Every row comes from one small tree of marks. Brackets hold a mark, then the marks that hang from it, in alphabetical order. Every link used is in the known rows. Which tree was each row made from?
Known rows
(kove (basi (vusirit fotob)) teme): [ 0.72  1.46 -0.05 -1.65  0.31  1.01  0.15  0.28  1.85 -1.23 -1.23  0.11
 -2.17 -1.10 -3.25 -1.28 -3.08  0.91 -0.65  1.96 -0.31]
(kove basi (teme (vusirit fotob lakur))): [ 1.18  1.27  0.55 -3.13  0.74  1.58 -0.14  0.02  1.74 -1.41  0.07  0.33
 -2.75 -1.15 -2.85 -0.76 -6.82 -0.03  0.57  1.46  1.25]
(vusirit (teme kove)): [ 1.04  2.52  0.71 -3.04 -0.12  0.50  0.44 -0.95  1.63 -0.92  0.33 -0.39
 -0.07  0.05 -2.38 -0.70 -0.76  0.18 -0.66 -1.72  0.42]
(vusirit fotob): [ 0.74  2.40  0.59 -1.68  0.15  1.33 -0.46 -0.11  1.40 -1.02 -0.65 -0.55
 -0.60 -0.23 -0.93 -0.39 -2.04 -0.64 -0.46 -0.18  0.27]
(mazar teme): [ 1.03  0.60  1.22 -2.30 -0.57  1.04 -0.72 -0.53  1.72  0.04 -0.32 -0.33
  0.30 -0.31 -0.14 -0.50 -0.41 -0.25 -0.67 -0.50 -0.61]
(fotob (vusirit lakur (teme kove))): [ 1.11  3.33  1.56 -4.21 -0.57  0.62  0.18 -0.70  1.51 -2.07  0.66 -0.33
 -0.74  0.11 -1.58  0.12 -3.06 -1.16  0.46 -2.16  1.85]
(vusirit fotob lakur (teme kove)): [ 1.97  3.75  1.06 -4.24  0.21  1.94  0.07 -0.69  1.30 -1.77  0.18 -0.30
 -1.30  0.30 -2.26 -0.35 -4.35 -1.43  0.31 -3.46  2.07]
(lakur (vusirit fotob (teme kove))): [ 1.54  3.48  0.49 -4.16 -0.25  1.49  0.13 -0.63  1.46 -1.63 -0.34 -0.19
 -0.55  0.53 -2.78 -0.26 -1.26 -1.41 -0.66 -2.67  0.22]
(teme kove (vusirit fotob (lakur mazar))): [ 0.86  1.72 -0.36 -2.47  0.77 -0.22 -0.15 -0.11  1.99 -1.59  1.07  0.31
 -1.17  0.67 -2.48  0.58 -5.46 -1.14  0.32 -3.93  2.08]
(lakur vusirit): [ 0.06  0.59  0.49 -1.73 -0.18  0.40 -0.43  0.09  1.88 -0.45 -0.72 -0.15
  0.33  0.00 -1.17 -0.33  0.81  0.10 -1.42  0.36 -0.42]
(basi (vusirit fotob lakur)): [ 1.09  1.30  0.28 -1.59  0.55  1.03 -0.41  0.27  1.88 -1.29 -0.23 -0.16
 -1.15  0.41 -1.24 -0.14 -3.22 -0.44 -0.18 -0.80  1.16]
(lakur (mazar (teme kove)) (vusirit fotob)): [ 1.18  1.85  0.02 -3.40 -0.66  0.49 -0.76 -0.21  1.81 -0.99 -0.84  0.32
 -0.12  0.65 -1.87  0.35 -1.40 -1.99 -0.75 -4.82  0.07]
(vusirit fotob lakur teme): [ 1.97  2.15  0.89 -3.71  0.22  2.17 -0.31 -0.38  0.96 -1.37 -0.34 -0.69
 -1.38 -0.23 -0.86 -0.35 -4.04 -1.25  0.73 -0.65  2.28]
(teme (vusirit fotob (lakur mazar))): [ 0.81  0.41 -0.47 -1.93  0.74  0.15 -0.57  0.21  1.65 -1.24  0.40 -0.07
 -1.29  0.22 -0.84  0.52 -5.09 -0.93  0.73 -1.23  2.28]
(basi (kove (teme (vusirit (lakur mazar))))): [ 0.32  0.66 -0.29 -1.52  0.46 -1.01 -0.53  0.00  1.82 -0.75  0.67  0.32
 -1.99 -0.02 -3.18 -0.16 -4.31  1.24  0.97 -2.31  1.84]
(vusirit fotob (teme kove)): [ 1.61  3.88  0.66 -3.66 -0.02  1.45  0.28 -0.87  1.32 -1.51  0.09 -0.49
 -0.73  0.20 -2.44 -0.52 -2.25 -1.01 -0.18 -2.31  0.73]
(vusirit fotob (lakur mazar) (teme kove)): [ 1.61  2.49 -0.03 -3.74  0.21  0.86 -0.10 -0.31  1.24 -1.72 -0.32 -0.20
 -1.28  0.33 -2.29  0.10 -4.43 -1.40  0.52 -4.31  2.97]
(mazar (lakur vusirit)): [ 0.52  0.29 -0.18 -0.63  0.33  0.53 -1.03 -0.39  1.56 -0.46 -0.63 -0.22
  0.17  0.29 -0.83  0.27  0.36 -1.19 -0.86  0.98 -1.07]
(teme kove vusirit): [ 0.28  1.88  0.29 -1.72  0.39 -0.45  0.32 -0.79  2.39 -0.78  1.63  0.17
  0.04  0.41 -2.46 -0.21 -1.83  0.26 -0.92 -1.49 -0.50]
(basi kove (vusirit teme)): [ 1.05  2.14  0.16 -1.89 -0.15 -0.42  0.04 -0.28  1.88 -0.66  0.78 -0.58
 -0.39 -0.08 -1.93 -0.52 -0.14  1.53 -0.08 -1.63  0.13]
(mazar (lakur vusirit) teme): [ 1.38 -0.02  0.47 -1.82 -0.30  1.29 -1.48 -0.82  1.59  0.03 -0.54 -0.09
  0.31  0.33 -0.06  0.40  0.32 -1.88 -0.58  0.16 -1.58]
(fotob (vusirit (lakur mazar))): [-0.11  0.71  0.38 -1.77 -0.42 -0.64 -0.66  0.53  1.54 -1.52 -0.62 -0.31
 -0.61 -0.21  0.01  0.69 -2.88 -0.67  0.54 -0.75  2.35]

Which tree is each row?
[ 2.13  2.51  1.16 -4.09  0.11  1.59 -0.46 -0.91  2.05 -1.22  1.62  0.32
 -0.98  0.74 -1.57  0.19 -5.43 -1.95  0.38 -3.97  0.64] => (mazar (teme kove (vusirit fotob lakur)))
[ 0.80  2.07  0.44 -4.18 -0.36  0.47  0.45 -0.26  2.08 -0.91 -0.12  0.05
 -0.20 -1.05 -2.92 -0.66 -1.10  0.36 -1.21 -1.53  0.07] => (lakur (vusirit (teme (kove basi))))
[ 0.39  2.08  0.39 -1.37  0.18 -0.34 -0.18 -0.57  1.86 -0.61  1.06  0.07
 -1.42 -0.17 -3.26 -0.81 -2.28  1.46  0.16 -0.49 -0.57] => (basi (kove (teme vusirit)))
[ 0.78  0.01  0.62 -2.08  0.60  0.71 -0.13 -0.45  1.79 -0.86  0.45  0.29
 -1.76  0.09 -2.50 -0.78 -3.62  0.40  0.11  1.71  0.93] => (kove (teme (vusirit lakur)))
[ 1.42  2.33  1.01 -3.80  0.06  0.97  0.21 -0.83  1.58 -1.18  0.52 -0.19
 -0.61  0.21 -2.29 -0.53 -2.63 -0.36 -0.25 -2.78  1.75] => (vusirit lakur (teme kove))
[ 0.68  3.31  0.02 -0.88  0.15  0.02 -0.45  0.15  2.03 -1.12  0.42 -0.37
 -0.88  0.18 -2.03 -0.22 -1.80  0.65 -0.17 -2.90 -0.28] => (basi kove (vusirit fotob))
[ 1.58  1.00 -0.05 -3.08  0.24  1.12 -0.47  0.04  0.91 -1.33 -0.88 -0.61
 -1.44 -0.20 -0.83  0.06 -4.00 -1.19  0.99 -1.49  3.12] => (vusirit fotob (lakur mazar) teme)
[ 1.98  1.70 -0.13 -2.64  0.29  2.01 -0.91 -0.80  0.86 -1.26 -0.81 -0.64
 -0.75  0.25 -0.83  0.35 -1.20 -2.45  0.27  1.00 -0.15] => (mazar (lakur (vusirit fotob teme)))
[ 1.24  2.98  0.58 -2.93  0.71  0.84 -0.02 -0.52  2.07 -1.61  1.46  0.23
 -1.14  0.70 -2.37  0.13 -5.40 -1.19  0.12 -3.17  1.11] => (teme kove (vusirit fotob lakur))
[ 0.71  1.01  0.25 -2.33 -0.58 -0.36 -0.49 -0.47  1.89 -0.24 -0.20  0.11
  0.28  0.20 -1.67 -0.07 -0.83 -0.36 -0.82 -3.98  0.14] => (lakur (mazar (teme kove)))
[ 1.49  2.04  0.43 -3.66 -0.26  1.81 -0.27 -0.29  1.16 -1.27 -0.95 -0.58
 -0.61  0.01 -1.07 -0.27 -0.75 -1.14 -0.31  0.25  0.58] => (lakur (vusirit fotob teme))
[ 1.35  1.08  1.24 -4.10 -0.04  0.60 -0.15 -0.55  2.67 -0.55  1.79  0.61
 -0.70 -0.80 -1.87 -0.12 -5.48 -0.20 -0.23 -2.91  0.43] => (mazar (teme (kove basi) (vusirit lakur)))
[ 0.75  2.25  0.45 -3.71 -0.59 -0.52  0.02 -0.29  1.41 -2.00  0.10 -0.26
 -0.77  0.14 -1.53  0.57 -3.22 -1.08  0.77 -3.03  2.70] => (fotob (vusirit (lakur mazar) (teme kove)))
[ 2.07  0.96  1.17 -3.62  0.05  1.92 -0.90 -0.54  1.73 -0.83  0.96 -0.06
 -1.01  0.20 -0.04  0.20 -5.01 -1.78  0.71 -1.07  0.79] => (mazar (teme (vusirit fotob lakur)))
[ 1.37  1.35  0.66 -2.54  0.75  1.63 -0.26 -0.38  1.46 -1.42  0.13  0.18
 -2.45  0.19 -2.59 -0.58 -5.29 -0.68  0.58  1.01  1.12] => (kove (teme (vusirit fotob lakur)))
[ 0.56 -0.10  0.32 -1.90  0.37  0.44  0.12  0.38  2.20 -0.82 -0.80  0.41
 -2.03 -1.05 -3.21 -1.27 -3.30  1.55 -0.67  1.60  0.80] => (kove (basi (vusirit lakur)) teme)
[ 0.52  1.52  0.64 -2.96  0.61 -0.08  0.30 -0.14  2.64 -1.00  1.75  0.49
 -0.87 -0.83 -2.59 -0.24 -5.39  0.51 -0.45 -2.14  0.89] => (teme (kove basi) (vusirit lakur))
[ 0.95  1.01  0.61 -2.66 -0.39 -0.02  0.13 -0.32  2.77 -0.34  0.56  0.38
 -0.11 -0.67 -2.32 -0.62 -1.57  0.71 -1.36 -2.27 -1.18] => (mazar (teme (kove (basi vusirit))))
[ 0.82  1.50  0.21 -2.48  0.56  1.14  0.08 -0.14  1.77 -1.15 -0.13  0.15
 -2.23 -1.36 -2.78 -0.96 -4.90  0.32  0.07  2.37 -0.14] => (kove basi (teme (vusirit fotob)))
[ 1.54 -0.32  1.28 -3.03 -0.01  0.96 -0.75 -0.57  2.04 -0.22  1.27  0.06
 -0.37  0.05 -0.08  0.02 -3.46 -0.64  0.28 -0.45  0.59] => (mazar (teme (vusirit lakur)))
[ 1.04  3.00  0.34 -1.54  0.34  0.47 -0.63  0.36  2.01 -1.32  0.53 -0.21
 -1.38  0.33 -2.02 -0.01 -3.94  0.23  0.42 -4.10  1.12] => (basi kove (vusirit fotob lakur))
[ 1.11  2.87  0.58 -3.44  0.74  0.84  0.16 -0.10  2.40 -1.59  1.42  0.37
 -1.46 -0.72 -2.58 -0.04 -7.01 -0.57  0.07 -2.74  1.20] => (teme (kove basi) (vusirit fotob lakur))
[ 0.15  1.72  0.33 -2.31  0.40 -0.50  0.51 -0.36  2.68 -0.74  1.64  0.31
 -0.29 -0.97 -2.61 -0.44 -3.47  0.93 -1.00 -0.97 -0.45] => (teme (kove basi) vusirit)
[ 0.91  0.67  0.50 -3.51 -0.36 -0.04 -0.51  0.08  2.23 -0.45 -0.08  0.47
 -0.56 -1.05 -1.86 -0.06 -4.44 -0.25 -0.32 -4.78  1.56] => (vusirit (lakur (mazar (teme (kove basi)))))
[ 1.05  1.83  0.06 -2.41  0.03 -0.23  0.70 -0.73  2.13 -0.95  0.62 -0.20
 -0.14  0.47 -2.82 -0.68  0.03  0.70 -1.03 -1.23 -0.04] => (basi (vusirit (teme kove)))
[ 0.04  1.67 -0.06 -1.49  0.24 -0.69  0.54  0.12  2.82 -0.77  0.45  0.30
 -0.32 -0.72 -3.03 -0.71 -1.56  1.46 -1.71 -1.60 -0.66] => (teme (kove (basi vusirit)))
[ 0.80  1.72  1.05 -3.52 -1.08 -0.32 -0.76 -0.22  1.80 -1.40  0.13  0.17
 -0.34  0.28 -0.87  0.76 -3.13 -1.65  0.42 -4.38  1.59] => (fotob (vusirit (lakur (mazar (teme kove)))))
